Known rows, with every step that occurs
S -> B: [-0.01 -0.03  0.07  1.34  0.86  0.76  0.82  0.17 -1.10  0.92  0.59 -0.26
  1.07  0.73  0.03 -0.83  0.91 -0.05 -0.43  0.47  1.42 -0.07]
N -> R -> X -> Z -> B -> S -> E: [-5.09  0.62  0.48 -0.96 -0.30 -0.49 -0.10 -2.16 -0.92  0.32  0.96 -2.68
  0.94 -2.07  0.54  2.92 -1.68 -1.04 -1.25 -2.18  0.19  0.69]
E -> R -> X -> Z: [ 1.79  0.24 -1.28 -2.47  0.13 -0.50 -0.29 -3.63 -0.25 -0.62 -0.16 -2.18
 -0.12  0.52  1.09  0.98 -0.22 -0.04  0.20 -0.59  0.01 -0.48]
N -> R -> X -> Z -> B -> S: [-1.77  0.94 -0.77 -1.34 -0.71  0.29 -1.54 -1.33 -0.91 -0.90  0.19 -1.98
  0.38 -2.44  2.09  4.31 -0.19 -0.25 -2.53 -1.59  0.32  0.37]
T -> U: [-1.94 -0.77  1.30  1.39  0.74 -0.38 -1.72  0.81 -1.03 -0.16  0.44  0.44
 -1.24  1.71 -0.38 -1.43  1.44 -1.29 -1.62  2.54  0.05 -1.14]
L -> R -> E -> S: [-0.88 -1.14 -1.46 -0.24 -0.83 -0.51 -1.53  2.14  0.21  1.66  0.26  1.33
  0.16  1.10 -1.22 -0.18 -1.35  0.64  1.44  0.20 -1.74 -1.03]
E -> S -> B -> Z -> X: [ 5.13  0.45  1.52  0.64  0.18  3.10 -0.02  0.82  0.66 -0.49 -0.52  2.57
  0.92 -3.00 -1.13 -0.91  0.26  1.26  0.96  1.19  0.89  1.15]
R -> X: [ 0.53 -0.42 -0.71 -1.05 -0.14 -1.95  1.17  1.58 -1.32 -1.15  0.82 -1.82
 -0.07  1.87  0.31 -0.22 -1.40 -0.76 -0.60  0.83  0.78 -0.27]
S -> E -> R -> X -> Z: [-1.36 -0.18  0.06 -2.37  0.54 -1.45  1.43 -4.46 -0.23  0.73  0.65 -2.95
  0.53  0.98 -0.39 -0.40 -1.92 -0.88  1.28 -1.08 -0.04  0.02]
L -> R -> E -> S -> B -> Z: [ 1.81 -0.23  0.57  0.92 -1.14  2.00 -1.12  0.62  1.00  1.16 -0.90  1.91
 -0.09 -1.84 -0.28  0.40 -0.35  2.40  3.10 -1.64 -0.92  0.44]
N -> R -> X -> Z: [-1.14 -0.48 -0.74 -1.40 -1.14  0.17  0.70 -1.44 -0.67 -0.69 -0.93 -2.82
 -0.07 -0.08  0.46  2.60  0.54  0.00 -1.82  0.17 -0.54 -0.44]
L -> R: [-0.59 -0.38 -0.94  0.19 -1.12 -1.38  0.14  0.76 -1.30  1.10 -0.62  0.03
 -1.07  2.31  0.24  0.07  0.90  0.52 -0.75 -0.87 -1.27 -0.86]
B -> S -> E -> R -> X -> Z: [-1.65  0.51 -0.38 -1.99  0.62 -1.67  0.26 -2.48 -0.40  1.10  1.61 -3.02
  0.45 -0.01  0.37  1.43 -1.33 -1.19  0.26 -0.10  1.09  0.41]
Z -> X: [-0.43  0.22  0.16  0.21  0.65  0.87  1.05  1.73 -1.23 -0.29 -0.08  0.88
  0.03  1.44 -0.72 -2.11  0.58 -1.46 -1.35  1.94  0.56 -0.92]
S -> U: [-1.02 -0.55  0.08  0.73  0.14 -0.80 -0.26  0.55  0.60 -0.35  1.60  1.83
 -0.36  2.11 -1.56 -0.59  1.62 -0.91 -1.15  0.63 -0.51 -1.17]
E -> S -> B -> Z -> X -> R: [ 6.08  0.47 -0.03  1.29 -0.92  2.39 -1.25  0.49  2.33 -1.23 -1.23  2.39
 -0.15 -3.06 -0.60 -0.92  1.16  0.72  0.94  1.01  0.27  1.12]
N -> R -> L: [-0.66 -0.76  0.63 -1.39 -0.55 -2.42  1.28 -0.19 -0.33  1.82 -1.05 -0.78
 -0.89  1.99 -0.83  2.49  1.43  1.87 -1.69  3.14 -0.67 -0.07]
N -> R: [-2.06 -0.51  0.21  0.67 -0.96  0.65 -0.47  0.36 -1.22  2.16 -0.77 -0.90
 -0.17  2.21 -0.04  1.90  1.76  0.24 -2.56  2.58 -0.68 -0.45]
R -> E -> S: [-0.90 -1.44 -0.03  0.59  0.65  0.19 -0.99  1.98 -0.07  1.52  1.37  1.23
  1.75  0.83 -1.44 -0.95 -1.27 -0.38  0.75  1.99 -0.59 -0.65]
X -> R -> N: [ 0.43 -0.62 -1.36  1.25 -0.42 -3.41  1.25  2.68  0.54 -1.41 -0.66 -1.16
 -1.41  2.68  0.48 -0.83  0.17  0.66 -1.48 -0.14 -0.96  0.31]
B -> S: [-1.08  0.04 -0.02  1.32  0.50 -0.66 -0.17  2.32 -1.63  1.35  1.57 -0.01
  0.40  1.14  0.92  0.98  1.60 -0.91 -2.57  2.04  1.12  0.05]
S -> B -> Z -> X: [ 1.87  1.13  2.29  1.31  0.37  3.61  1.52  0.31 -0.43 -0.74 -1.28  1.44
 -0.18 -1.37  0.22 -1.76  1.43  0.13  0.45  0.15  1.34  0.50]
R -> X -> Z -> B: [-0.30  0.17 -0.20 -1.18  0.42 -0.53  0.81 -2.65 -1.20 -2.45  0.64 -0.95
  1.15 -1.65  1.29  0.06 -1.69 -0.57 -0.31 -4.24 -0.11 -0.01]

Rows
[-2.40 -1.36 -0.28  0.22 -0.62  1.51 -2.35  1.45  0.36  2.70  0.13  0.37
  0.96  0.99 -1.41  1.62 -0.43  0.12 -0.36  3.81 -1.21 -0.66]	N -> R -> E -> S
[-0.56  1.02 -0.67 -0.94  0.51 -0.75 -0.28 -1.07 -1.21 -2.10  1.55 -1.00
  1.10 -2.54  2.28  1.56 -1.07 -0.88 -1.47 -3.28  0.86  0.46]	R -> X -> Z -> B -> S
[ 2.01  0.14  1.76  0.97  0.61  4.17 -0.41  1.61  1.07 -0.10 -0.40  2.76
  1.07 -2.55 -1.16 -1.74 -0.75  0.10  2.62  1.30  0.95  0.34]	R -> E -> S -> B -> Z -> X
[ 1.25 -0.25 -0.83 -0.97  0.80 -2.21  0.39  0.49 -0.25  0.50 -0.56 -1.14
 -1.15  3.35  0.53  0.05 -0.65  1.71 -0.58  1.03 -0.59  0.39]	E -> R -> N
[-0.09 -0.80 -0.31  1.01  1.14  1.59 -1.00  1.28  0.43  1.55  1.42  1.11
  2.23 -0.32 -1.52 -1.00 -1.29  0.00  1.74  1.67  0.96 -0.26]	R -> E -> S -> B
[ 0.32 -0.14 -1.69 -1.80 -1.43 -1.87  1.40 -0.86 -0.68 -1.77 -0.69 -1.95
 -0.89  0.20  0.75  0.72 -0.47  0.35 -0.12 -3.29 -1.07 -0.76]	L -> R -> X -> Z
[ 0.72  1.51 -1.70 -2.78  0.57 -0.85 -3.42 -3.29  1.57 -2.05  2.11  0.74
 -0.45 -2.16  1.12  2.55 -0.12 -0.62 -0.20 -2.70  0.26 -0.29]	E -> R -> X -> Z -> B -> S -> U
[-1.74  0.86  0.33  1.22  0.80  1.00 -0.62 -1.97 -1.46  0.08  1.38  0.81
  1.69 -2.40  1.69  1.18  1.07 -0.72 -2.28 -3.28  0.09  0.23]	X -> Z -> B -> S
[ 0.72 -0.25 -1.92 -1.82 -1.58 -2.95  0.64  1.82 -1.05 -0.98 -0.40 -1.74
 -1.69  2.05  0.52  0.57 -1.32  0.27  0.09 -0.91 -0.40 -0.67]	L -> R -> X
[ 0.03 -0.47 -0.40 -0.95  0.05 -0.77  1.96 -1.17 -0.96 -1.87  0.42 -2.03
  0.63 -0.01  0.49  0.22 -0.40 -0.75 -0.71 -1.61  0.34 -0.45]	R -> X -> Z
[ 0.63 -0.75 -1.73  1.47  0.09  0.76 -2.21  1.18  2.04  0.89  0.69  0.78
  1.20 -0.47 -1.07 -1.02 -0.25 -0.45  1.73  1.45  0.41 -0.31]	X -> R -> E -> S -> B
[-2.73  0.84  0.52 -0.59  1.89 -1.68  0.64 -2.97 -0.29  0.78  1.01 -1.11
  0.77 -0.67  0.87  0.74 -2.04  0.78 -0.25 -3.94 -0.47  1.49]	X -> Z -> B -> S -> E -> R -> N
[-1.69 -0.42  0.56 -0.77  1.34 -3.14  2.00 -0.29 -0.36  1.79  0.26 -1.79
 -0.54  3.77 -0.95 -1.28 -2.29  0.73  0.66  0.34 -0.55  0.78]	S -> E -> R -> N
[ 1.76  0.37  2.17  2.21 -0.16  2.08  1.34 -0.76 -0.72  0.53 -0.53  0.37
  0.21 -0.80  0.99 -0.31  1.86  1.29  0.35 -0.76  0.78  1.00]	S -> B -> Z
[-1.88  0.69  1.36 -2.08  1.76 -2.56  0.63 -5.79  0.08  2.27  1.36  0.10
  0.94 -1.55 -0.06  1.53 -0.56  0.95  0.86 -2.41 -0.06  1.02]	X -> Z -> B -> S -> E -> R -> L
[-1.52  0.44  1.45  2.00 -1.00  2.71 -0.07  1.29  1.17 -1.03 -1.77  1.48
 -1.59  0.20  0.49 -2.45  1.46 -1.76  1.13  0.58 -0.58 -0.83]	B -> Z -> X -> R -> E
[ 1.08  0.67  2.67  1.05 -0.33  2.29  1.51  0.96 -0.92 -0.71 -1.24  1.59
 -0.76 -0.11  0.32 -1.53  1.47 -0.29 -0.60  0.59 -0.11  0.19]	B -> Z -> X
[ 2.28  0.42  0.59  1.09 -0.92 -0.57  1.83  2.85  1.23 -2.98 -2.45  0.41
 -2.61  0.45  0.56 -1.62  0.62  0.83 -0.60 -0.53 -0.91  0.71]	B -> Z -> X -> R -> N
[-0.59  1.02  1.13  2.25 -0.36  3.69 -0.09  0.78  1.58 -1.06 -1.73  1.34
 -1.12 -1.15  0.45 -2.55  1.50 -1.22  2.14  0.16  0.83 -0.34]	S -> B -> Z -> X -> R -> E
[-3.09  0.23 -0.80  1.16  0.14  1.06 -0.71  2.29  0.72 -0.63 -0.66  0.90
 -0.82  1.73 -0.45 -2.99  0.63 -2.95  0.37  1.81  0.00 -1.93]	Z -> X -> R -> E
[ 3.93  1.04  1.14 -0.05 -0.53 -0.34  1.91 -0.32  1.84 -1.62 -2.15  1.31
 -1.67 -1.74 -0.43 -0.96  2.07  1.32  1.35  0.56  1.00  0.91]	S -> B -> Z -> X -> R -> L
[-1.46 -0.85 -0.54  0.54  0.06  2.49 -2.27  0.98  0.82  2.59 -0.06  0.16
  1.56 -0.38 -1.53  1.63 -0.33  0.74  0.55  3.30  0.27 -0.33]	N -> R -> E -> S -> B
[ 2.16 -0.26 -0.02 -2.59  0.68 -3.05  0.51 -2.20 -0.01  1.89 -0.21  0.07
 -0.89  2.53 -0.56  0.87  0.61  1.83  0.37  2.39 -0.11  0.14]	E -> R -> L
[ 6.27  0.26 -0.46  0.82 -0.27 -0.06  0.40  2.89  2.75 -2.84 -1.83  1.50
 -0.90 -2.35 -0.64 -1.13 -0.56  2.33  0.89  0.04 -0.10  1.85]	E -> S -> B -> Z -> X -> R -> N
[-0.22 -1.34 -1.44  1.27 -0.39 -0.42 -2.38  1.66  1.56  0.95  0.75  1.04
  0.66  0.84 -0.96 -0.85 -0.35 -0.76  0.81  1.82 -1.03 -0.69]	X -> R -> E -> S
[ 1.52 -0.50  1.90  1.69  0.20  2.88 -0.59  0.44  0.75  1.11  0.26  1.75
  1.47 -1.97 -0.50 -0.44 -0.19  1.28  2.59  0.33  0.33  0.79]	R -> E -> S -> B -> Z
[ 0.56  0.28 -1.22  0.93 -0.35  0.03 -0.10  1.53  0.39 -0.95 -0.83  0.62
 -1.02  1.23 -0.35 -2.10  1.52 -1.80 -1.25  1.69 -0.10 -1.09]	Z -> X -> R
[-3.39  0.76 -0.62 -1.53 -0.45 -2.66  0.72 -1.78 -1.07 -0.60  1.13 -1.72
  0.15 -2.01  1.01  1.05 -2.57 -0.61  0.44 -5.77 -0.38  0.28]	L -> R -> X -> Z -> B -> S -> E
